What can hang from each mark:
J867: J613 J616
J337: J758
J616: J867
J529: J598
J598: J310 J758
J758: J337 J439 J598 J613 J835
J835: J758 J867
J613: J867
J439: J758

Every row comes from one small tree of marks. The marks that hang from a mark follow it in brackets, in the order of their numbers. Every link used is in the known rows. Which tree was each row made from?
(in the rows, 128 means zero)
Known rows:
J598[J310]: [132 127 129 130 109 130 123 113 166 129 136 127 129 129 127 115 127 152
 116 141 129 135 135 132 134]
J598[J758]: [137 128 146 141 116 129 114 121 161 147 126 131 129 130 125 116 124 131
 130 113 130 112 127 123 132]
J337[J758[J439 J835]]: [138 143  94 110 144 138 137 132  92 142 138 135 137 147 150 116 110 181
 117 120 111 140 114 119 127]
J439[J758[J337 J598 J613[J867]]]: [ 80 131  87 115 164 126 147 131  63 115 126 124 132 133 123 158 111 182
 101 101 112 184 107 112 131]
J835[J758[J439 J598[J310]] J867]: [ 99 125  70 110 109 124 112 122 101 116 130 123 135 139 125 163 117 225
 106 145 125 210 126 110 128]
J439[J758[J337 J598[J310]]]: [ 90 121  80 119 146 126 109 121 127 135 132 125 133 124 110 150 110 186
 112 135 134 155 123 118 132]
J337[J758[J598 J613[J867[J616]]]]: [119 158 108 109 149 120 150 139  65 122 140 127 146 134 127 156 123 180
 110  79 117 197 132 102 129]
J529[J598[J310 J758[J439 J613]]]: [131 132 114 130  94 135 116 110 215 163 139 137 104 133 154  56 116 165
 103 129 108 115 109 120 145]
J758[J439 J598 J613]: [106 125  92 116 154 125 135 142  85 143 130 134 136 131 143 122 113 182
 122 125 108 136 115 111 125]
J867[J613 J616]: [ 94 132 120 118 121 124 126 136 133 132 141 126 134 135 126 148 155 139
 124  97 131 180 143 120 131]
J439[J758]: [109 124 103 120 131 138 113 124 122 134 128 127 128 127 133 139 124 127
 134 133 130 138 122 125 126]
J337[J758[J835[J867[J613]]]]: [115 151 111 113 120 133 154 129  76 121 138 126 141 154 128 120 126 180
 100  98 110 191 137 120 133]
J758[J337 J598 J835]: [117 128 113 121 163 122 147 139  77 124 126 130 134 130 119 134 108 189
 104 118 112 146 121 120 128]
J337[J758[J439 J613]]: [132 141  95 109 154 134 145 134  91 141 137 134 130 142 149 105 114 173
 117 115 110 131 111 115 130]
J758[J337 J439 J835]: [111 126  98 115 156 133 142 130 104 129 134 133 125 147 143 127 114 188
 104 121 108 149 102 124 130]
J758[J337 J439 J613]: [106 124  99 115 166 129 152 131 105 130 134 131 121 142 142 118 117 178
 103 115 108 143  96 121 133]
J337[J758]: [144 143 115 121 140 129 130 131 108 133 131 128 132 131 123 124 120 137
 128 117 131 128 131 122 129]
J758[J439 J598[J310] J613]: [109 126  94 117 136 126 131 127 125 143 138 134 136 133 143 110 113 207
 109 137 110 141 122 115 131]
J439[J758[J613[J867]]]: [101 134 110 119 130 138 146 120 100 115 131 125 129 137 144 133 124 142
 112 109 109 175 112 124 130]
J439[J758[J613 J835]]: [122 126 116 114 142 146 160 123  89 129 132 134 123 134 157  86 113 155
 108 123  94 146 109 129 127]
J439[J758[J613]]: [113 124 110 117 142 141 142 125 107 132 130 130 122 127 144 105 121 135
 121 125 111 140 114 126 128]
J835[J758[J439] J867[J613 J616]]: [ 71 128  76 100 109 128 121 133  95 113 140 120 131 154 132 183 154 191
 112 103 124 252 125 108 129]
J867[J616]: [121 133 128 120 126 127 124 130 133 129 137 128 128 127 129 148 141 130
 130 111 131 163 132 120 127]
J835[J758 J867[J613]]: [ 95 126 105 116 106 125 136 128  88 101 126 118 127 144 120 152 145 166
 106 115 125 214 133 123 132]
J439[J758[J337 J613[J867]]]: [ 89 132 102 117 154 134 156 120  95 109 130 123 123 140 134 142 119 159
  98 100 110 183 100 123 134]
J598[J310 J758]: [140 127 146 144  98 131 109 107 200 147 135 130 130 131 125 102 123 155
 118 124 131 118 133 127 138]
J616[J867[J613]]: [ 76 123 126 121 120 126 128 135 138 122 134 125 133 144 118 145 153 135
 122 103 132 172 135 126 128]

Write each row's tree:
[136 136 151 135 103 137 138 115 131 134 127 130 132 144 130 110 116 162
 107 105 108 158 123 122 132] => J598[J758[J835[J867]]]
[144 135 135 136 103 131 127 107 205 145 135 133 103 132 131  68 112 172
  86 122 112 126 114 129 149] => J529[J598[J310 J758[J337 J835]]]
[ 92 122  87 112 176 128 143 137  71 131 125 128 125 123 122 132 108 173
 111 116 113 151 108 113 129] => J439[J758[J337 J598 J613]]
[143 145 106 115 151 126 141 140  63 137 130 133 145 128 127 120 105 181
 118 117 116 136 135 114 125] => J337[J758[J598 J835]]
[103 123  87 115 147 131 128 120 112 132 134 129 134 130 122 129 104 206
  99 134 116 164 121 120 131] => J439[J758[J337 J598[J310] J835]]
[148 135 143 138  89 133 129 108 212 153 135 134 101 123 140  45 119 145
 101 126 110 109 122 126 148] => J529[J598[J310 J758[J613]]]
[ 98 122  84 115 159 122 138 128 117 137 138 131 130 136 132 119 108 222
  96 129 110 150 110 114 135] => J758[J337 J439 J598[J310] J613]
[ 83 134  85 115 166 119 148 138  70 119 131 128 136 145 132 159 112 207
  98 100 108 179 102 108 131] => J758[J337 J439 J598 J613[J867]]
[101 116  71 106 176 120 145 144  52 116 124 128 121 134 134 140 113 218
 100 123 110 172  98 110 128] => J835[J758[J337 J439 J598 J613]]
[111 118  85 108 165 130 154 132  78 111 128 128 110 142 144 125 121 196
  97 123 108 170  91 121 132] => J835[J758[J337 J439 J613]]
[ 69 130  93 109 134 138 147 124  85 117 134 122 128 152 123 143 127 180
  93 103 109 213 117 123 133] => J439[J758[J337 J835[J867[J613]]]]
[ 82 137 119 114 106 124 131 130 121 122 141 122 136 143 118 164 153 148
 115  91 126 221 143 115 132] => J835[J867[J613 J616]]
[100 136 102 114 142 135 156 129  56 119 129 130 141 136 149 127 108 187
 102 108  94 182 115 117 125] => J439[J758[J598 J613[J867] J835]]
[111 123 108 131 143 127 109 125 154 151 130 131 126 144 126 137 116 169
 119 109 128 127 104 116 134] => J598[J758[J337 J439]]
[126 131 122 120 127 130 163 124  79  90 125 123 122 138 143 133 130 166
  98 112 109 188 114 127 132] => J835[J758[J613[J867]]]
[130 143  79 110 137 130 123 128 101 149 143 135 148 140 140 117 101 229
 109 134 114 148 129 112 129] => J337[J758[J439 J598[J310] J835]]
[111 125 112 120 174 118 156 141  77 126 125 129 126 123 119 121 111 177
 105 112 112 139 116 116 131] => J758[J337 J598 J613]
[102 124  94 110 177 134 160 136  54 129 128 132 127 128 136 113 101 197
  97 115  96 156 106 117 128] => J439[J758[J337 J598 J613 J835]]
[ 75 138  98 103 112 134 137 131 104 130 148 128 140 160 144 155 143 193
 105  95 106 234 127 112 129] => J758[J439 J835[J867[J613 J616]]]
[ 99 127  86 110 153 127 159 127  71  94 129 123 118 152 143 152 123 205
  88 108 108 205  90 119 133] => J835[J758[J337 J439 J613[J867]]]
[136 143 107 115 161 124 151 143  64 138 130 131 136 124 126 109 108 172
 118 110 115 129 128 111 128] => J337[J758[J598 J613]]
[ 94 123  84 113 179 120 143 143  78 136 130 132 129 135 131 133 109 199
 107 115 110 144 103 110 129] => J758[J337 J439 J598 J613]
[144 127 155 140 109 134 137 107 184 146 137 133 125 132 136  70 119 166
 105 118 111 117 126 127 141] => J598[J310 J758[J613]]
[123 141 141 110 124 138 177 124  90 116 141 130 125 142 146 113 128 173
  94  97  91 211 119 119 129] => J758[J613 J835[J867[J616]]]
[135 130 129 122 133 130 162 124 107 130 137 135 135 128 143  77 108 204
  93 130  94 142 130 125 132] => J758[J598[J310] J613 J835]
[100 116  64 111 147 119 113 128 107 120 130 125 128 134 121 158 115 230
 101 144 130 177 115 114 132] => J835[J758[J337 J439 J598[J310]]]
[115 128 100 112 156 131 155 141  68 140 133 139 138 136 157 103 106 205
 108 123  90 142 112 115 124] => J758[J439 J598 J613 J835]
[126 133 104 125 125 133 119 123 165 154 131 136 104 139 145  92 109 172
 102 114 107 124  95 119 141] => J529[J598[J758[J337 J439 J835]]]
[138 142 100 121 132 121 117 127 121 141 136 128 143 125 114 127 111 184
 119 131 135 134 145 115 131] => J337[J758[J598[J310]]]
[128 118 115 116 161 128 166 130  78 100 124 124 108 132 131 115 123 174
  94 119 111 162 102 127 134] => J835[J758[J337 J613]]
[125 143  78 108 156 128 127 142  64 147 135 136 147 140 141 130 101 206
 120 121 113 142 122 108 123] => J337[J758[J439 J598 J835]]
[147 155 129 116 141 136 181 125  71 112 137 131 134 147 151 100 113 178
  92  95  94 167 118 124 133] => J337[J758[J613[J867] J835]]
[123 143 134 136 119 124 146 118 162 129 127 128 101 134 132  99 119 145
  89  89 109 145 102 120 147] => J529[J598[J758[J337 J613[J867]]]]
